What can hang from each mark
P: R X
F: X
Z: R
X: F P
J: R X
T: H Q
R: H N P Q
G: Q
Q: M R X

Every row comes from one small tree of marks. The marks that hang from a mark follow it in brackets, in alphabetical order. Every link used is in the known rows. Which tree was each row made from?
Known rows
F(X): [  3   1  -3   6   4  -2 -13   9  -1   3  -5   1   5 -10  -6  -5   3   6
  -5   9  -2  -7   3  -3   5   5   1   0  -8  -1  -9  -2  -2   0   0   2
   5  -1   1  -1  -3  -5  -4  -2   0  -7  -1  -3  -3   8   2  -1  -3  13
  -5   5   9   1   2  -3   4  -1]
F(X(P(R(H N Q(M))))): [ -2   8   1   8  -8   2 -16  14  -6  -4   6   9   2 -15   3  -1   7   1
 -10  12  -5   2   0   8   7   6   4  -4   1  -5 -12   3  -6   9   0   4
  12   0   0   1  -5  -3  -4 -10   4  -8  -2  -2   1   6  -2   6  -3  16
  -3  -5   5  -3   2   5   7   5]
X(F P): [  9   1   1   0  -4  15  -2  -9  -3 -11   1   3  -7   2   7  -3  -2   2
   6   4   7  10   0   3 -12  -9  13  -8  10   5  -7  16  -8  20 -11  -4
   4  -2   1   3  -7   1  -7  -1   1   3   4   3   4  13 -10  10  -3   3
   4  -3  -7  -4  14   3  -1   8]
T(Q(M X(P(R)))): [ -4   7   3   7  -4 -11   8   7  -1  11   5  17  -7 -18  -1  -1   2 -12
  -5  14  10   2   8  13  -4  -1  -8  -9   9 -12 -11   9  -4  11  -2   7
   3  14   6  -1   0  -6  -6 -12   6   2  -5   4 -11  -1 -15  -9   1   5
  -3  -4   2  -6   3   3   0   8]
T(H Q(M R(N P))): [ -9   7   8   3 -12  -7   0  -1  -9   1   6  14  -7 -19   1   0   2 -19
  -5   8   5   5  -8  18   3   3   3  -2  14   3 -14  15  -5  11 -11   6
  -6  14   3  -8   4   3  -5 -16   5  -2   3   5  -6  -4 -10  -8   3  -6
   5 -11   4  -9  -9  23  -4   7]
Z(R(N Q(X(F)))): [-16   7  -3  -1 -12  14  -3  11   5   7  -6  16  -4  -2   6   5   1  -6
  -7   8   8   5 -13  17  -5  -1  -2 -14  -1  -8  -5  28  -4   5   4   9
  16   2   1 -13   0   3 -14 -14   7   5 -21   7   2  -2  -7   6   8   5
  -3  -1  10  -1   3  -5  -9   5]
J(X(P)): [  0   6  -6   3   8   7   3   0  -1  -6   0   1  -1  -9   2  -2   0  -4
   2   0   0   1   9  11 -10  -5   3  -5   1   0   1   5  -2  17   2  -5
  12   2  11   2  -8  -5  -2  -2   6 -14   9   1 -11  10 -11   1   0   1
  -2  -2   4   1   7  -2   2   6]
Z(R(H Q)): [-14  -1   2  -7 -14   9   2  10  -2   3   5  14   0  -6   1  12   5  -7
  -5   4  -5   7 -13  16  -3  -2   4  -4  -1  -7  -7  16   3  -3  12  12
   7  -2   3  -9  -8  -4  -4 -18   0   1 -14  -3   6 -12   6   5   2  -2
  -3   4   2   2  -6  -3 -14   3]
T(H Q(M R(N P) X(F))): [-11   8  10   6 -10  -3  -2   2  -8  -1   2  16 -10 -26  -2   0   4 -23
  -1  15  15   7  -6  20  -1   3   0  -5  19   4 -22  25 -10  18 -12   9
  -4  18   2 -15   2   6 -10 -19   2   0  -3  10  -8  -3 -19  -6   2  -2
   6  -5   6  -9  -1  19  -8  14]
Q(M R(N P(X(F)))): [-10   0   8  20 -15   5 -15  -2 -13 -10  -1   2   0 -16  15  11   0 -19
  -5  11   7  -1  -7   4   7   9   9  -6  18  14  -7  27 -15   9   2   9
   6  15  -5   5  -3  11   3  -8   5 -12  10  12  -2   2 -15   3  -2  -1
   1 -14  -1  -2   0  12  -7  13]
R(H N P Q(M X(F))): [-20  10  14   6 -24  16 -26  13   5 -15  23  14 -11 -20  11   9   9 -17
  -9  16  11  13 -15  27   3  14  12   1  23  -3 -22  30  -2   7  -1   4
  16   5   8 -18   1  20  -1 -12   0   2 -11   4  10  -4  -3  23  10   2
  30 -23   5  -4  -6  10  -3  12]
P(R(N Q) X(F)): [-21   9   6   9 -22   4  -7  12  -1  -6  -1  10  -2  -5  -2  -3   4   3
   5   9  24   7 -10   4  -7  17 -11 -21   5  -2  -3  20   1   4  12  17
  19  -4 -14  -8   2   0   2 -18  22   4 -23   8  11  -8  -5   6  25   5
  -8 -10   2  -4  11  -6  -5   0]
R(H P(X(F)) Q(M)): [-18   0  16   7 -25   7 -13   8  -5 -13  22   6  -7 -21   6  13   8  -9
   2  17  11  10 -12  16  -3  16  17  -1  19   7 -16  21   5   3  11  10
  15   3   5  -6  -6   7  10 -15   3   0  -4  -4  12  -9   7  10  11  -4
  18 -18  -5  -4  -5   2 -10   7]
P(R(H N Q(M)) X(F)): [-23   4  11  11 -30   2 -12  13  -5 -12  10  15  -5 -15  -3   4  10  -5
   1  13  17  11 -13   7  -2  17  -1 -10  11  -3 -11  18   1   3  16  22
  17  -4 -15 -10   0   6   7 -23  15  -1 -18   6   9 -14  -6   6  18   0
   0 -11  -1  -5  10  -1 -14   2]
T(H Q(M X(F P(R)))): [ -6   7   9   1  -7  -5   8   2  -6   1   6  18 -12 -23  -6  -3   5 -14
   3  14  10  10   3  15  -7  -1  -1  -5  15  -1 -18   9  -4  19 -11  10
  -2  13   1  -8   2  -1  -9 -17   2   3  -5   6 -11  -3 -19 -13   1  -3
   2  -3   0 -12   6  14  -6  10]
J(X(F P(R(H N Q(M))))): [ -6   5   0   8  -8  15  -3   4   1 -13   5  10  -3 -16   4  -1   5 -11
   2   8   7  10   3  14 -10  -4   9  -6   7  -1  -8  18  -5  22   4   4
  18   0   5  -4  -6   3  -3 -11  11 -12   1   4  -5   5 -16   7   4  -1
   3  -7   3   2  14  -1  -8  11]
G(Q(M X(F P))): [ -4  -2   5  13  -3   7   5   5   2   7   1  12  -5 -15   2   8   9  -6
  -7  18  15   7   4   3  -1  -5  -4  -1  11  -8  -7  16  -9   4   3   3
  15   7  -3  -6  -4   1  -8 -11   3   4  -6   4  -4   4 -21  -3  -4   1
   2  -1   0  -5  12  -1   1  11]
X(F P(R(N Q(M)))): [ -1   7   6   4 -17  18  -5   0  -2 -11   6  11  -7  -2  14  -3   2  -3
   2   9   9  15  -3  10  -9  -2   7 -14  13   0  -6  22  -9  21  -6   4
  12  -1  -6   2  -4   5  -7 -10  10   4  -7   7   9   5 -13  11   6   6
   1 -11  -6  -5  12   4   0  12]
P(R(H Q(X(F)))): [-16   3   8   1 -17   4  -4  17  -1  -8  11  11  -1 -13  -4   5   9  -7
   5   9   7  10  -1  13   0  11 -10  -4   6  -4 -11  12  -3   2  12  14
   7  -1 -10 -11  -3   0   4 -20   5   4 -20  -1   9 -17   1   6  13   5
  -3   5  -2   2   1   1  -8   9]
F(X(P(R(Q(M))))): [  1   7   0   9  -3   1 -11  11  -7   1   3   5   5 -12   4  -2   4   4
  -6  14  -5  -2   5   5   5   6   2  -7  -2  -2  -8   1  -6   9   1   4
  12   2   0   6  -5  -7  -4  -8   6  -8  -1  -2  -1   6  -2   1  -2  17
  -9  -2   3  -2   3   1   8   6]
R(H N P): [-10   8   6  -1 -12  13 -21   5  -4 -21  14   5  -7  -7   4   4   7  -9
  -8  -2  -7  10 -15  21   5   8  10   5  16  -2 -13  17   0  10  -5  -7
   7  -5   6 -10  -2  12   7  -3   0   1   0   0   9   4   5  26   3   3
  23 -16   3  -3  -7  18   7  -2]
G(Q(M R(H N P(X(F))))): [-13  -5   9  17 -15   7  -6   6  -7  -2   3  12  -1 -18   4  14  12 -12
 -11  15  12   6 -11   6   7   3   0   2  15  -3 -10  26 -10  -2   8   6
  13   4  -6  -9  -5   6   1 -18   7  -2  -3   3   4  -1 -13   6   0  -4
   6  -7   2  -2   3  10  -4   8]
J(R(H P) X(F)): [-14  -4  -1   3   1  20  -5  13  -8 -23   6   0  -6 -26  -7   9  -2 -21
  13   3   4   8   7  14  -3  -6   9   0   3   5 -13  30  -6  22  13  -1
  13   2  14  -5 -17   5   7 -16   3 -12   0  -2  -7  -6 -13  15   3  -8
   2   2   5  10  11   3 -10  12]

Which tree is each row?
[ -2   5   7   3 -21  19  -8   2  -5 -16  12  14  -8  -5  10   1   5  -6
  -1   8   5  18  -6  14  -8  -1  11  -9  15  -1 -12  22  -8  21  -4   5
  10  -3  -5  -3  -4   7  -4 -13   6   3  -7   3  10   2 -10  16   4   4
   7 -10  -7  -5  11   8  -5  11]  X(F P(R(H N Q(M))))
[ -3   8   2   4  -2  11  -6   6  -2 -11  -3   7  -7  -9   3  -1   4  -5
   5   8  10   7   4   9  -8   0  -6 -12  12  -1 -12  20 -15  21  -5   2
   9   5  -5  -4  -4   2  -7  -8   1   3  -9  11  -2   5 -17   9   2  13
  -3   3  -1  -5  13   3   2  12]  Q(X(F P(R(N))))
[ -5   1   5   6   0   0  -5   7 -17 -14   1   5   1 -21   4  15   7 -18
  -1   9   3   0   1  17   3   4  -8  -2  15   2 -17  21 -20   8   0   1
  -4  13  -5  -6 -11  -1  -5 -15 -11  -8   3   6  -7  -1 -12   7  -6  11
  -4  14  -2  -3  -3  12  -6  21]  Q(R(H) X(P))
[-19  10  11  12 -23  11 -19   6   4  -6  11   6  -8  -8  16   2   0  -5
  -5  15  19   7 -16  15  -3  16  10 -12  17   2  -6  28   3   8   1   5
  23   4   4  -5   4  13   0  -7  15   1  -8   7   9   1  -4  14  19   2
  18 -32   4  -7  -1   0   3   4]  R(N P(X(F)) Q(M))
[ -1  10  -1   5  -5   4 -16  14  -6  -4   4   8   2 -11   0  -3   6   3
  -8  10  -4   2  -1  10   5   7   1  -7  -1  -6 -11   5  -6   9   0   2
  12  -4   0  -2  -6  -5  -4 -10   5  -6  -6  -2   2   7   2   9   0  19
  -3  -2   6  -3   1   3   8   4]  F(X(P(R(H N Q))))
[ -8  -2   9  15 -17   6 -16   0 -15 -14   8   6  -1 -19  13  15   5 -26
 -12   8  -5   3  -8  12  13   7  11   7  19  10 -13  21 -14   7   1   6
  -2  13  -2   1  -4  15   5 -10  -4 -13  13   7   0  -4  -9   9  -8  -4
  10 -11  -2   0  -8  20  -8  13]  Q(M R(H N P))
[ -2  10   4   1  -8   6   3   5  -7  -5   8   5  -2   1  11   0   2   1
   2   2  -2   8   2  12  -5   4  -5 -11   6  -3   1   7  -5  13   0   0
   9   0  -3   6  -4  -7  -1 -10   8   3  -6   0   5  -1  -1   6   6  11
  -7  -6  -8  -5   1   5   9   7]  X(P(R(Q)))
[-17   4   3   3 -10  13   0  10  -2   7   0  10  -3 -10  12  12   1 -10
  -2  12  -1   2  -4  17  -2   2   3 -11   4   1  -4  24  -3   9  11   9
  16  11   7   0  -8  -3  -4 -13   4   0 -11   5   0  -8  -3   3   4   4
  -6  -4   0   0  -6  -2  -3   8]  Z(R(P Q(M X)))
[ -7  11   7   1  -9  -3   4   3  -3   1   5  20 -14 -22  -5  -5   6 -14
   0  13  11  12   0  17  -6  -2  -1  -5  16  -4 -19  13  -4  20 -13   9
  -1  11   1 -10   4   2 -11 -17   2   4  -7   8  -9  -2 -20 -10   2  -1
   4  -6   2 -13   6  16  -6  10]  T(H Q(M X(F P(R(N)))))
[-11   1   7   8  -9  13 -21   7  -9 -22   0   7  -4 -21   3  11   7 -21
   1  10  13   5  -8  18   1   7  -2  -4  20   7 -24  39 -21  15  -4   2
   2  11  -4 -17  -8  11  -5 -15  -5  -3  -6  12   1   4 -13  20   1   9
   8   5   5   2   1  13  -9  19]  Q(R(H N P) X(F))
[ -2   8   3   1 -15  18  -6   1  -2 -11   5  11  -7   2  12  -5   2   0
   4   7  11  16  -5  12 -10  -2   4 -15  10  -2  -7  24  -9  21  -6   2
  12  -4  -6  -1  -3   3  -6 -10  11   7 -11   5  10   7 -10  15   9   9
   1  -9  -5  -4  12   5   1  10]  X(F P(R(N Q)))
[ -3 -11   8  13 -12  -3  -6  -1 -15  -8   7   5   3 -20   7  17   6 -24
  -7  11  -5   0  -3   4  12   2   9  10  11   8 -11   9 -13  -4   6  13
  -9  14  -6   1  -5   9   3 -12  -9 -15  13   3  -3 -10  -9  -6 -13  -7
   0   3  -5   2  -5  12 -19  15]  Q(M R(H))
[ -3  -2   6   8  -9  -7   3   3  -6   2   6  19  -4 -26  -1   6   3 -21
  -5  17  15   3   1  15  -4  -3  -1  -6  14  -6 -22  25 -13  11  -4   8
  -5  17   4  -9  -5  -1 -10 -21  -2  -1  -1   3  -7   2 -18  -5  -4   1
   1   4   2  -2   4   7 -14  17]  T(Q(M R(H) X(F P)))
[-15   1   0   4  -5  10   3  16  -8 -10  16   6  -4 -26   2  13  -1 -23
   1   7   2   9   5  21   0  -3   6   1   1  -7  -7  20  -4  11  15   2
  17   5  17  -3 -15   3  -1 -20   2 -16   1  -5 -11 -12 -13   4   3  -6
   0  -5   3   4   4   1 -11  16]  J(R(H Q(M)) X(P))
[-13   1   5   9 -12  -1  -1   7  -8 -10  -6   4  -1  -9  -8   0   5   4
  13   6  15   3   0  -6  -7  12  -9 -16   4   7  -3  10  -1   9  15  17
  11  -3 -16   2  -4  -6  10 -16  14   0 -13   7   4  -7  -7   0  15   4
 -19   3  -4  -2  15  -6  -8  -1]  P(R X(F))
[ -7  -7   5   6  -3   3  -9   6 -10 -15  -3   4   0 -22  -4  12   7 -19
   5  12  14   1  -1  10   0   3  -4   0  12   7 -22  28 -19   5   2   9
  -5  12  -7 -15  -9   5  -5 -17 -10  -4  -5   8  -2  -3 -13   6  -4   4
  -2  19   1   3   4   5 -18  20]  Q(R(H) X(F))
[-21   2   4  -4 -17  10  -3  12  -8  -3   5  10  -3 -10   4  14   4  -4
   0   6  -1   6 -13  19  -5   6   6 -10   5   1  -8  24   4   4  16  10
  16  -1   4  -6 -12  -7   4 -19   6   0 -12  -2   7  -9   6  10   8   1
  -3  -3   0  -1  -8   1  -8   2]  Z(R(H P(X) Q))
[-13   7  10   4 -23  11 -18  10   5  -9  21  18  -9 -17   8   9  10 -16
 -12  16  12  15 -16  24   1   6   9   2  19 -12 -19  23  -4   4  -3   7
  12   3   4 -20   3  19 -10 -12  -4   1 -11   4   4  -3  -9  12   4   1
  26 -17   5  -7   0   6 -10  14]  R(H N Q(M X(F P)))
[  1   8  -3   6  -2   3 -16  12  -8  -7   2   7   2 -12  -1  -3   7   3
  -7   8  -7   1   1   7   5   5   1  -5  -2  -3 -12   3  -7  12  -1   0
   9  -5  -1   0  -6  -5  -2  -7   3  -8  -2  -2   0  10  -2   9  -4  19
  -5   1   6  -3   3   7   8   2]  F(X(P(R(H N))))
[-15   9   4   4 -10   0   1  15   0   1   4   7   2  -8   1   1   5  -4
   4   6   6   3   4  10   1  12 -18 -10   2  -5  -2   7  -3   2  10   9
  10   4 -10  -3  -1  -4   1 -15  10   4 -19   2   6 -14   0   1  15  10
 -10   2  -1   0  -2  -4   1   7]  P(R(Q(X)))
[ -3  -2   6   5  -4   7  -9   4 -14 -18   0   5  -3 -21   3  13   7 -18
   4  12  11   4  -1  14  -3   1  -2  -4  18   7 -22  31 -22  14  -3   3
  -2  11  -6 -11 -12   2  -8 -17 -11  -4   1   8  -4   2 -16   9  -6   9
  -2  16  -3  -1   6  10 -11  24]  Q(R(H) X(F P))
[-12  14   4   9 -13   5 -12   9   9   5  11  12  -7  -6  16   3   3 -11
 -13  14  13   6  -8  19   2   8  -1  -6  12 -13  -5  17  -5   2  -3   2
  15   8   5 -10   8  13 -12  -5   4   0 -10   8  -2   0 -10   4   8   6
  15 -20   7  -9  -1   0   2  11]  R(N Q(M X(P)))
[  4   1   5  -1 -12  16  -3  -2  -9 -19   6   8  -6  -5   3   1   5  -1
   8   4   1  15   1   7 -10  -4   8  -7  12   4 -12  17  -9  22  -4   2
   4  -4  -7   1 -10   0  -1 -12   2   4  -3   2   8   3  -9  13  -1   4
  -1   1 -10  -2  14   9  -3   9]  X(F P(R(H)))
[-10  -1  12   3 -19   6  -8   9   1  -6  21  13  -7 -20   5  12   9 -14
  -3  19  10  11  -7  18  -2   6  10   3  15  -5 -19  15  -3   0   3  10
   7   7   4 -14  -4  10  -5 -14  -8   0  -6  -1   3  -9  -5   4   1  -1
  17  -5  -2  -5  -1   0 -14  16]  R(H Q(M X(F P)))
[ -4  -1   9  16 -12   9 -16   1 -12 -18   2  12  -5 -27  11  17   8 -29
  -8  18   9   6  -4  14   4   1   6   0  24   5 -24  32 -25  16  -5   9
   1  18  -6  -7  -6  15  -9 -15 -12 -12   7  15  -8   3 -28   6 -12   3
   7   0  -1  -6   7  15 -16  26]  Q(M R(H N) X(F P))
[-19  10   6  -2 -16   4 -15  17   8  -6  17  14  -6 -12   0   5  10 -11
 -12   9  11  10 -18  25   2  12  -4   2   9 -17 -15  19   2  -7   1   3
  10  -2   3 -26   5  13  -8 -12  -2   4 -19   0   5  -7   2  15  12   5
  23 -10  11  -5  -7   3  -5   6]  R(H N Q(X))
[ -6   4   4  -3  -5 -12  10  -1 -11   4   2  12  -3 -14  -8  -3   2 -13
   0   4   8   4  -7  13  -2   0  -6  -3   6   0 -12   9  -3   4  -9   5
 -12   8   0 -12   1  -6  -8 -19   5   1  -4   0  -5  -6  -5 -11   5  -3
  -2   3   4  -6  -7  16  -7   5]  T(H Q(R))
[-11  -3  12  18 -14  10 -23   4 -10 -20   2   9  -5 -29  11  17   7 -30
  -4  18  10   4  -4  15   7   7   8   1  26  11 -26  35 -22  15   0  10
   1  20  -3  -9  -5  19  -2 -14  -9 -10   5  14  -5  -1 -22  11  -7   2
  12  -3   1  -1   2  15 -15  23]  Q(M R(H N P) X(F))
[-17  11   6  10 -16   2  -7  15   3   0   6  12  -1  -8   7   1   6 -10
  -5  10   6   6  -1  12   6  14 -13  -9   6  -8  -2  10  -5   3   8  11
  12   5  -8  -5   4   6  -1 -13  11   1 -18   8   3 -12  -8   2  13   7
  -3  -9   2  -3   0   1   0   7]  P(R(N Q(M X)))
[ -6   1   7  18 -13   5 -14  -2 -11  -8   0   2   1 -13  18  11   1 -22
 -10   8  -2  -2  -4   8  12   5   7  -1  16  11  -6  21 -16   8  -1   4
   1  16  -2   6  -2  12   2  -6   1 -12  12  10  -3   0 -13   4  -6  -1
   4 -13  -1   0  -6  16  -3  14]  Q(M R(N P))
[  2   6  -1   5  -1   1 -12  12  -9  -6   1   5   3 -13  -2  -2   6   4
  -4   9  -8  -1   5   5   4   5   1  -4  -2  -1 -12   1  -6  11   1   2
   8  -3  -1   3  -8  -9  -1  -8   2  -8   0  -4   0   8   1   5  -5  17
  -8   5   3  -1   4   3   8   3]  F(X(P(R(H))))
[-10  -9   9  15  -7   3   0   9  -4   3   1  13   0 -25  -2  17  13 -17
  -7  19  16   4  -2   3   6  -1  -6   5  13  -5 -15  23 -14  -5   9  10
   7  11  -9 -13  -5   4  -6 -21  -1  -2  -7   4  -2  -5 -18  -2  -5  -1
   1   9   2   1   7   3 -11  16]  G(Q(M R(H) X(F)))
